What can hang from each mark:
Z250: Z89 Z511
Z89: Z167 Z250 Z287 Z755
Z287: Z89 Z511
Z147: Z89
Z755: Z89 Z806
Z167: Z89

Each row was made from one small tree. The marks that hang from a mark follow it in brackets, in the order of their numbers. Every link used is in the known rows. Write each row's tree.
Known rows:
Z147[Z89]: 0.99; 0.09; -0.53; 0.19; -1.65; -1.44; -2.09; 1.06; -1.30; -0.32; 1.00; -1.37; -0.36; 1.58; -0.53; 0.22; -1.63; 0.83; 1.21; -0.09
Z287[Z89[Z250]]: 0.93; 1.17; -0.68; -0.05; -0.83; 0.10; 0.70; 1.05; -1.14; -1.71; 0.41; -1.22; 2.70; 0.21; -0.68; 0.43; -2.56; 0.08; -0.16; -1.67
Z89[Z250 Z287 Z755]: 3.64; 3.39; -0.94; -1.40; -2.39; 1.77; -0.11; 2.84; -1.11; -0.54; -2.24; -2.65; 3.03; -1.03; -2.79; 1.05; -0.98; -2.39; 0.47; -0.47
Z147[Z89[Z287[Z511] Z755[Z806]]]: 2.26; 2.82; -0.97; -3.01; -2.53; -0.64; -1.25; 3.90; -1.11; 1.66; -1.91; -2.35; 1.39; -0.43; -1.98; 2.55; -0.42; -0.65; 1.82; -0.15
Z287[Z89[Z250 Z755] Z511]: 1.28; 3.32; -0.44; -0.86; -1.63; 0.63; 0.21; 1.40; 1.13; 1.77; -0.74; -0.25; 3.36; -0.28; -1.24; 0.62; -1.82; -1.25; 0.79; -2.04
Z755[Z89[Z287] Z806]: 2.92; 1.47; -0.07; -1.91; -1.48; -1.45; 0.80; 3.05; -3.47; -3.26; 0.03; -2.90; 1.03; -1.87; -2.51; 1.03; 0.43; -0.87; 0.12; -0.94
Z287[Z89]: 0.15; 1.36; -0.53; -0.08; -0.74; -0.86; 2.47; 0.57; -0.08; -0.95; 1.28; -0.85; 2.14; 0.41; 0.46; 0.23; -1.43; 0.55; -0.42; -0.93
Z250[Z89[Z167 Z755] Z511]: 0.80; 1.36; 2.51; 4.15; -3.94; 0.74; 1.20; 0.58; -0.43; -1.15; 0.26; -3.92; 0.97; -0.57; -3.01; 1.87; -2.47; -1.42; 2.45; -0.82
Z755[Z806]: 0.18; 1.00; 0.27; -0.80; -1.14; -1.58; 0.96; 1.76; -2.42; -1.46; -0.11; -3.39; 0.94; 0.33; -1.76; 1.33; -1.13; 1.11; -0.03; -0.57
Z287[Z89 Z511]: -0.16; 1.10; -0.53; -0.30; -0.28; -0.90; 1.89; -0.46; 1.45; 1.26; -0.06; 0.42; 2.81; 0.45; 0.89; 0.63; -0.73; 0.21; 0.12; -2.16
Z755[Z89[Z250]]: 3.06; 0.92; 0.56; 0.53; -1.40; -0.72; -2.52; 0.67; -2.17; -2.78; 1.01; -1.25; 0.48; -0.49; -2.62; -0.94; -1.47; -0.96; 0.76; -1.73
Z167[Z89[Z287 Z755[Z806]]]: 1.51; 4.05; -0.99; -3.69; -0.62; -0.05; 2.95; 4.25; -1.60; -0.51; -0.23; -3.62; 2.47; -0.27; -2.34; 0.67; -1.24; -1.29; 0.30; 1.54
Z755[Z89[Z287[Z511]]]: 3.18; 1.47; -0.70; -1.26; -1.09; -0.86; 0.05; 0.02; -0.29; 0.00; -1.27; 0.38; 1.80; -1.25; -0.85; 0.02; 1.41; -1.69; 0.79; -2.11
Z89[Z755]: 1.70; 3.09; 0.42; 0.15; -2.28; -0.33; 0.38; 1.59; 0.20; 0.88; 0.08; -2.18; 1.10; 0.32; -1.50; 0.37; -1.06; -0.90; 0.20; 0.23
Z89[Z250]: 1.70; 0.77; -0.35; 0.20; -1.23; 0.04; -1.14; 0.29; -1.61; -1.29; -0.78; -1.87; 1.57; 0.57; -1.79; 0.32; -1.80; -0.21; 0.32; -1.24
Z147[Z89[Z167 Z250 Z287]]: 2.79; 0.07; -1.13; 0.75; -2.80; 1.60; -3.52; 1.53; -3.17; -1.61; -1.60; -2.39; 1.45; 0.12; -3.13; 2.25; -2.16; -0.10; 1.15; -0.77
Z167[Z89]: 0.38; 1.29; -0.64; -0.92; 0.59; -1.18; 1.50; 0.10; -0.22; -0.29; 1.11; -1.06; 1.34; 1.68; -0.54; -1.20; -1.71; -0.05; 0.22; 0.66
Z250[Z89[Z287] Z511]: 1.17; 0.09; 0.13; 1.01; -2.37; 0.32; 3.46; 0.85; -0.98; -2.81; -0.91; -2.94; 2.39; -1.22; -1.18; 1.04; -0.74; -1.99; 2.01; -1.71
Z147[Z89[Z755]]: 2.01; 2.32; 0.12; 0.04; -2.71; -0.88; -2.42; 2.47; -0.35; 0.95; 1.09; -1.86; -0.18; 1.08; -1.37; 0.44; -1.94; -0.19; 1.31; 0.97
Z287[Z89[Z250 Z755[Z806]] Z511]: 0.69; 3.37; -0.19; -2.05; -1.53; -0.08; 0.36; 3.00; -0.57; 0.57; -0.73; -1.98; 3.04; -0.74; -2.08; 1.67; -2.19; -0.35; 0.67; -1.96
Z167[Z89[Z287[Z511] Z755]]: 1.78; 3.99; -1.28; -2.98; -0.34; 0.37; 2.15; 1.21; 1.57; 2.92; -1.79; -0.48; 3.26; 0.31; -0.97; -0.13; -0.26; -2.45; 1.04; 0.48
Z250[Z511]: 0.16; 0.66; 0.04; 1.32; -2.69; -1.02; 1.30; -0.09; -0.60; -1.62; 1.54; -2.58; 1.06; 0.14; -1.48; 1.73; -1.21; -0.19; -0.42; -1.10

Which tree is each row?
-0.14; 0.42; 0.07; 2.74; -3.30; 0.98; 0.64; 0.16; -1.61; -2.83; 1.58; -2.94; 2.66; -0.34; -2.71; 3.02; -3.40; 0.04; -0.75; -2.28 => Z287[Z89[Z167 Z250[Z511]]]
3.41; 1.10; -0.56; -0.08; -3.24; -0.02; -0.41; 1.39; -2.51; -4.21; 0.89; -2.39; 1.75; -2.36; -3.45; 1.26; -0.90; -2.61; 0.05; -2.44 => Z755[Z89[Z250[Z511] Z287]]
3.75; 0.58; -0.15; 0.84; -2.09; 1.07; -2.51; -0.30; -1.63; -1.04; -2.24; -0.70; 2.06; -1.35; -3.50; 1.36; -0.16; -1.72; 1.21; -2.84 => Z755[Z89[Z167 Z250 Z287[Z511]]]
1.45; 2.66; 1.00; 0.90; -3.36; 1.11; -1.58; 2.97; -2.86; -1.15; -1.02; -4.72; 1.20; -0.21; -4.98; 2.76; -2.74; -0.10; 0.35; -0.32 => Z89[Z167 Z250 Z755[Z806]]
4.03; 0.58; 0.14; 1.22; -2.43; 1.20; -1.89; 0.77; -3.17; -3.24; -0.95; -2.05; 1.74; -1.30; -3.89; 1.10; -0.90; -1.80; 0.46; -1.67 => Z755[Z89[Z167 Z250 Z287]]
-0.03; 1.40; 2.73; 2.93; -3.79; -0.11; 1.52; 2.45; -2.02; -2.06; 0.13; -5.70; 0.61; -1.19; -4.12; 3.02; -2.81; -0.60; 2.46; -0.63 => Z250[Z89[Z167 Z755[Z806]] Z511]
2.92; 3.08; -0.58; 0.07; -3.13; 2.46; -1.18; 0.97; -0.19; 1.66; -3.64; -1.86; 3.43; -0.78; -3.53; 2.62; -0.70; -2.13; 1.16; -1.56 => Z89[Z167 Z250 Z287[Z511] Z755]
2.16; 2.33; 0.97; 2.02; -3.32; 1.65; -2.11; 1.17; -1.42; -0.04; -0.84; -3.06; 1.45; 0.22; -4.07; 1.63; -2.41; -0.96; 0.56; -0.46 => Z89[Z167 Z250 Z755]
2.38; 3.18; -0.18; 0.28; -3.06; 1.63; 0.30; 0.59; 0.81; 2.50; -3.09; -1.48; 3.04; -0.46; -2.41; 2.68; 0.46; -1.73; 0.82; -0.67 => Z89[Z167 Z287[Z511] Z755]
3.01; 2.28; -0.39; 0.72; -4.03; 1.31; -1.97; 2.77; -1.39; 0.34; -0.85; -2.64; 0.99; 0.03; -2.56; 2.48; -1.33; -0.71; 1.09; 0.81 => Z147[Z89[Z167 Z287 Z755]]
3.60; 2.02; -0.65; 0.50; -3.95; 2.28; -3.59; 3.02; -2.22; -0.38; -1.46; -2.83; 1.59; -0.17; -3.98; 2.42; -2.38; -1.33; 1.41; 0.23 => Z147[Z89[Z167 Z250 Z287 Z755]]
0.70; 0.65; 0.17; 1.95; -1.68; 1.16; 0.05; 0.28; -1.67; -1.86; 0.18; -1.85; 2.61; 0.31; -2.05; 1.72; -2.90; 0.50; -0.15; -1.85 => Z287[Z89[Z167 Z250]]
2.72; 1.64; 0.76; 1.75; -3.99; 1.18; -4.78; 2.18; -1.84; 0.00; -0.04; -2.83; 0.26; 0.94; -3.79; 1.57; -3.46; -0.26; 1.64; 0.03 => Z147[Z89[Z167 Z250 Z755]]
1.30; 1.53; 2.46; 3.15; -2.55; 0.71; 0.39; 0.81; -0.49; 0.02; -1.06; -2.91; 0.87; 0.11; -2.30; 0.39; -1.94; -1.17; 3.20; -0.16 => Z250[Z89[Z167 Z755]]
1.43; 2.83; 0.58; 1.75; -2.82; 1.75; -0.37; 2.08; -0.97; -0.51; 0.31; -2.28; 2.83; -0.30; -2.85; 1.66; -3.02; -0.64; -0.02; -0.90 => Z287[Z89[Z167 Z250 Z755]]
2.06; 0.08; -1.00; 0.96; -2.64; 0.65; -1.70; 1.19; -2.15; -0.95; -0.75; -2.28; 1.08; 0.55; -1.74; 2.14; -1.10; 0.20; 0.80; -0.10 => Z147[Z89[Z167 Z287]]
1.67; 3.31; -0.24; -1.29; -0.68; 0.47; -0.37; 1.91; -0.62; -0.04; 0.53; -1.77; 1.93; 1.19; -2.53; -1.11; -3.02; -1.48; 0.79; 0.74 => Z167[Z89[Z250 Z755]]
0.30; 3.51; 0.37; -1.61; -1.82; -0.90; 2.67; 3.89; -0.99; -0.55; 1.08; -2.92; 2.12; -0.49; -1.33; 1.70; -1.72; 0.39; -0.43; -0.11 => Z287[Z89[Z755[Z806]]]
1.07; 2.85; 0.45; 1.23; -2.44; 1.60; -0.71; 0.68; 0.76; 1.69; -1.04; -0.90; 3.28; -0.15; -2.37; 1.89; -2.18; -0.87; 0.84; -1.99 => Z287[Z89[Z167 Z250 Z755] Z511]
1.83; 1.91; 0.95; 2.08; -3.69; 0.25; -3.23; 1.80; -1.10; 1.00; 0.74; -2.30; -0.15; 1.21; -2.55; 1.61; -2.28; 0.13; 1.55; 0.85 => Z147[Z89[Z167 Z755]]
0.96; 3.07; 0.78; 0.47; -2.96; 1.09; 0.11; 3.51; -2.50; -1.62; 0.24; -4.12; 2.37; -0.68; -3.91; 2.93; -3.41; 0.12; -0.15; -0.85 => Z287[Z89[Z167 Z250 Z755[Z806]]]
3.45; 0.84; 0.42; -0.02; -2.55; 0.63; -1.75; 2.49; -4.78; -4.22; -0.83; -3.80; 1.32; -1.80; -5.09; 2.16; -1.04; -0.75; 0.25; -1.83 => Z755[Z89[Z167 Z250 Z287] Z806]
2.13; 3.96; -1.20; -3.88; -0.98; 0.85; 1.37; 4.56; -2.65; -1.43; -1.01; -3.76; 3.11; -0.70; -3.74; 0.79; -2.27; -1.94; 0.32; 0.61 => Z167[Z89[Z250 Z287 Z755[Z806]]]
0.86; 3.05; -0.18; -0.31; -2.03; 0.33; 0.35; 1.63; -0.54; -0.97; 1.99; -3.06; 2.08; 0.48; -3.32; 0.32; -3.58; -1.85; 0.34; 0.08 => Z167[Z89[Z250[Z511] Z755]]
0.36; 3.48; 0.23; -2.45; -0.48; -1.13; 1.66; 3.42; -1.28; 0.22; 0.87; -3.38; 1.18; 0.78; -2.45; 0.09; -2.43; -0.33; 0.38; 1.41 => Z167[Z89[Z755[Z806]]]
1.66; 1.68; 1.28; 2.55; -4.13; 1.81; 2.49; 1.78; -0.79; -1.41; -1.05; -4.10; 2.36; -1.73; -3.04; 2.54; -1.44; -2.63; 2.31; -0.73 => Z250[Z89[Z167 Z287 Z755] Z511]
2.52; 1.95; -0.13; 0.00; -2.95; 0.14; -3.92; 2.90; -1.35; 0.10; 0.31; -2.21; 0.35; 0.67; -2.70; 0.19; -2.93; -0.83; 1.64; 0.16 => Z147[Z89[Z250 Z755]]
0.54; 3.51; -0.09; -0.67; -1.50; -0.36; 1.67; 0.93; 2.14; 2.52; 0.05; 0.06; 2.67; -0.18; 0.04; 0.57; -0.91; -0.64; 0.60; -1.18 => Z287[Z89[Z755] Z511]
1.82; 1.54; -1.97; -2.36; 0.36; 0.96; 1.13; 1.20; -1.72; -1.60; -1.24; -1.49; 3.26; 0.32; -1.77; -0.63; -1.98; -1.63; 0.49; -0.26 => Z167[Z89[Z250 Z287]]
2.03; -0.11; -1.11; 1.58; -4.37; 1.72; -2.49; 1.31; -3.11; -2.76; -0.06; -3.34; 1.57; -0.54; -3.91; 3.66; -2.77; -0.69; 0.48; -1.34 => Z147[Z89[Z167 Z250[Z511] Z287]]
2.26; 1.95; 0.94; 1.14; -2.13; 1.71; 1.22; 0.71; 0.65; 1.80; -3.80; -1.50; 2.78; -0.83; -1.95; 1.26; -0.11; -2.18; 3.71; -1.34 => Z250[Z89[Z167 Z287[Z511] Z755]]
2.14; 0.19; 1.29; 3.22; -3.76; 0.05; -2.60; -0.29; -2.83; -3.72; 1.99; -2.97; 0.37; -1.04; -4.54; 1.89; -2.19; -0.96; 0.11; -2.25 => Z755[Z89[Z167 Z250[Z511]]]
0.57; 0.10; 0.43; 3.14; -3.72; 0.99; -1.05; -0.50; -2.18; -2.60; 0.31; -3.62; 1.55; -0.05; -4.03; 3.07; -2.85; -0.17; -0.18; -1.82 => Z89[Z167 Z250[Z511]]
2.80; 2.65; -1.35; -1.85; -2.50; 0.18; -1.51; 2.26; 0.76; 2.62; -1.70; -0.58; 1.79; -0.03; -1.04; 1.36; -0.12; -1.46; 1.82; -0.27 => Z147[Z89[Z287[Z511] Z755]]
